Each row comes from the steps of one path. Every step used is in the known rows, and no mark comes twice. Write the path behind each row, first mark first.
Known rows:
nufu > zonug > zuvotus: [ -1   4 -13   3 -13  11   6  -3 -12 -25   0 -13  -9  15  -2  -7  -9  -8
   0   5]
loru > samari: [ -7   3   8  -6   3 -17  -2  -2   5 -14   1   1 -17 -15  -6  -1   0   3
   0  13]
zonug > zuvotus > zugom > samari > loru > nufu: [  6  10 -24   9   9 -14  23  -6 -19 -38   3  11 -17  12 -16  22  21   5
  -6  28]
samari > loru > nufu: [  3  25 -23  -2  15  -4   9  -2  -5  -3   7  21  -1  -3  -6  21   0   6
  -7   2]
zuvotus > zugom > samari > zonug > nufu: [  0 -10  -9   3  -8 -11  18  -4 -22 -35  -1 -21 -10  28 -18  23  22   6
   2 -12]
nufu > loru > samari: [-14  13  -3  -1   3  -7  13  -1  20 -11   6  11  -7 -11  -9   7  12   6
   1  20]
loru > nufu > zonug > samari > zugom: [-20   8  -7   0  16   1  20  -2 -22 -26   4  10  -8  10  -4  12   5   9
  -1 -10]
loru > nufu > zonug > samari: [ -8   4  -1   6  12   8  11   6  -2 -22   6   7  -6   3  -2  -1  -8   4
   2   1]
zuvotus > zonug > samari > loru: [ -4   8  -6 -24  -7 -12  20   3  -3   4   0  -6  -2   3 -19   8  16   2
 -14 -17]
loru > samari > zonug > nufu: [  0   9 -12  -6  -1  -7   3  -3  -5 -26   7 -18 -22  -3 -17  19  -1   8
  -1 -14]
zonug > nufu > loru: [  3  10 -25  12  -7  10   6   1  11 -14   8   3  11  16 -10   8   1  11
  -2  -9]
zuvotus > zonug > samari > loru > nufu: [ -3  15 -11 -12   7  -4  23   5  -6  -3   4  10  -2  -4 -15  17   7  11
 -13 -10]
rufu > samari > zonug: [ -9  17  -7 -13 -10 -23  -1  -3 -14 -14   5  -9 -11  12  -4  31  20   2
  10  -1]
zugom > samari > loru > nufu: [ -4  15 -21  -3  14 -10  22  -1  -2  -8   8  16 -13   8 -13  19   6   2
 -10   8]
zonug > zuvotus > zugom > samari: [  4 -14  -1  10  -8 -11  13  -5 -13 -36  -4 -11 -16  15 -10   0  23  -1
   2  25]
zugom > samari > loru: [ -4   8 -17 -14   1 -17  18  -3   0  -1   3   0 -12  12 -17  11  16  -7
 -12   1]
zuvotus > zugom > samari > loru: [ -4   3  -9 -10  -1 -29  20  -7 -12 -20  -5   2  -5  14 -16  17  30  -2
  -5  10]
zugom > samari: [ -6 -10   2  -1  -2  -8  14   1   1  -5   2  -5 -12   8  -8  -2   8  -4
  -3   6]
loru > samari > zonug: [ -9  12   1 -12   6 -10  13  -4  -2  -8   4 -13 -22 -10 -10  20  10   1
   1   2]
nufu > zonug: [ -9   1  -2  -5  -9   4   7  -1  -9 -13  -4  -5   4   9   1  -3  -9  -7
   1  -9]
zonug > zuvotus > zugom > samari > loru: [  5   3 -19  -3  -5 -22  18  -9 -15 -31  -1  -5 -18  19 -20  13  31  -4
  -7  21]
nufu > zonug > zuvotus > zugom > samari: [ -6 -13  -3   6 -17  -8  20  -6 -22 -49  -8 -15 -13  25  -9  -4  13  -8
   4  17]
zuvotus > zugom > samari > zonug: [ -8  -8   4  -5  -1 -14  28  -4 -20 -19  -6 -17  -9  17 -12  24  33  -1
   4   2]
samari > loru > nufu > zonug > zuvotus: [  2  28 -36   1   2   7  13  -4 -17 -26   7   9  -9  11  -7  15 -11  -3
  -7   6]
loru > samari > zonug > zuvotus > zugom: [  1   7  -3  -1   1 -14  13  -9 -17 -40  -2 -17 -28  -5 -12  23  25   4
   6  22]
samari > loru: [  2  18 -18 -12   2 -10   4  -4  -1   4   2   8  -1   3  -9  13   8  -2
  -8  -4]

Write each row's path:
[ -3  17 -34   0   1   0  28  -4 -15 -32   8   3 -21  20 -15  13  -3  -7
 -10  13]	zugom > samari > loru > nufu > zonug > zuvotus
[  6  10 -17   1   0  14  14  -3 -12  -4   6 -21 -18  10  -7  17  11  -3
  -1   0]	samari > zonug > zuvotus
[ -8  22 -21   0   2   7  27  -4   8 -15  12 -10 -26  -1 -17  25  22   3
   0  19]	nufu > loru > samari > zonug > zuvotus
[ -6 -16  11   2  -4 -18  15  -3 -10 -26  -7  -4  -5  12  -8   5  23   1
   3  14]	zuvotus > zugom > samari
[ -6  -7  -8  17  -4   1  25  -4 -26 -56  -3   0 -13  18  -5   5   3   1
   5  24]	loru > nufu > zonug > zuvotus > zugom > samari
[  3  23 -28   6   0  -5  16  -8 -29 -46  -3  11  -2  14  -7  21   5   2
  -1  14]	samari > loru > nufu > zonug > zuvotus > zugom
[ -7  17 -15 -18   2  -9  11   0  -3  -9   4  -3  -6  13 -15   4   8  -7
 -10 -11]	nufu > zonug > samari > loru
[ -5  27 -18 -18 -12 -39 -10  -6  -6 -15   4  10  -6  12  -9  22  17   2
   2   7]	rufu > samari > loru
[ -8   8  -7   6   4  10  10   1 -14 -20   0  10   4   2   5   5 -19   1
   4  -2]	loru > nufu > zonug
[-14  37 -26 -12  -7 -28   0  -5 -19 -34   5  20  -2  13  -3  27  -3   4
   5   5]	rufu > samari > loru > nufu > zonug
[ -6   3 -20   7  -9  -1  34  -3  -9 -32   3 -13   0  32 -22  31  34   9
   2  -7]	zuvotus > zugom > samari > zonug > nufu > loru
[-17  -8   5 -18  -6 -10  22  -2 -20  -4  -5  -8  -4   8 -11   8  23  10
  -7 -21]	zuvotus > zonug > samari > zugom
[-21   6 -18 -12 -18 -13  23  -7 -13 -29  -1   1  -1   5 -20  20  11  18
  -6 -17]	zuvotus > zonug > nufu > loru > samari > zugom
[  1  -1 -16  -1  -2   7  27  -2 -10 -10   8 -27 -30  20 -15  15  18  -8
  -4   7]	zugom > samari > zonug > zuvotus
[ -8  -3  -4  -9   2  -2  26  -1  -7   1   3 -19 -17  17 -12  18  17  -6
  -2  -7]	zugom > samari > zonug
[  0  18 -31   6  -5  16  19   0   2  -7  10 -10   5  20 -15  29  11   8
  -1 -21]	samari > zonug > nufu > loru
[-11   1  -2  -6  11  -9  10  -4 -10  -4   4   0 -12   6  -9   7  25   8
  -3  -7]	zonug > samari > zugom
[  6   4 -10   5  -2   2  15  -7 -22 -23  -3 -18 -10  11  -7  24  25   2
   6   9]	samari > zonug > zuvotus > zugom
[-10   4 -10  -5 -21  -6  15   1   7 -28   2  -3   2  -2 -19   7  -3  15
  -4  -7]	zuvotus > zonug > nufu > loru > samari
[-17   5   1 -13   7 -23   5 -10 -13 -19  -1   5 -19  -9  -7  12  14   6
  -1   4]	loru > samari > zugom
[ -2   8 -12   1  12 -23  24  -4 -14 -27  -1  17  -6   7 -13  26  21   6
  -3  15]	zuvotus > zugom > samari > loru > nufu
[-13  14 -23  -8   5  -7  28  -2 -13 -21   5  11  -9  15 -12  16  -4  -5
  -9  -2]	zugom > samari > loru > nufu > zonug
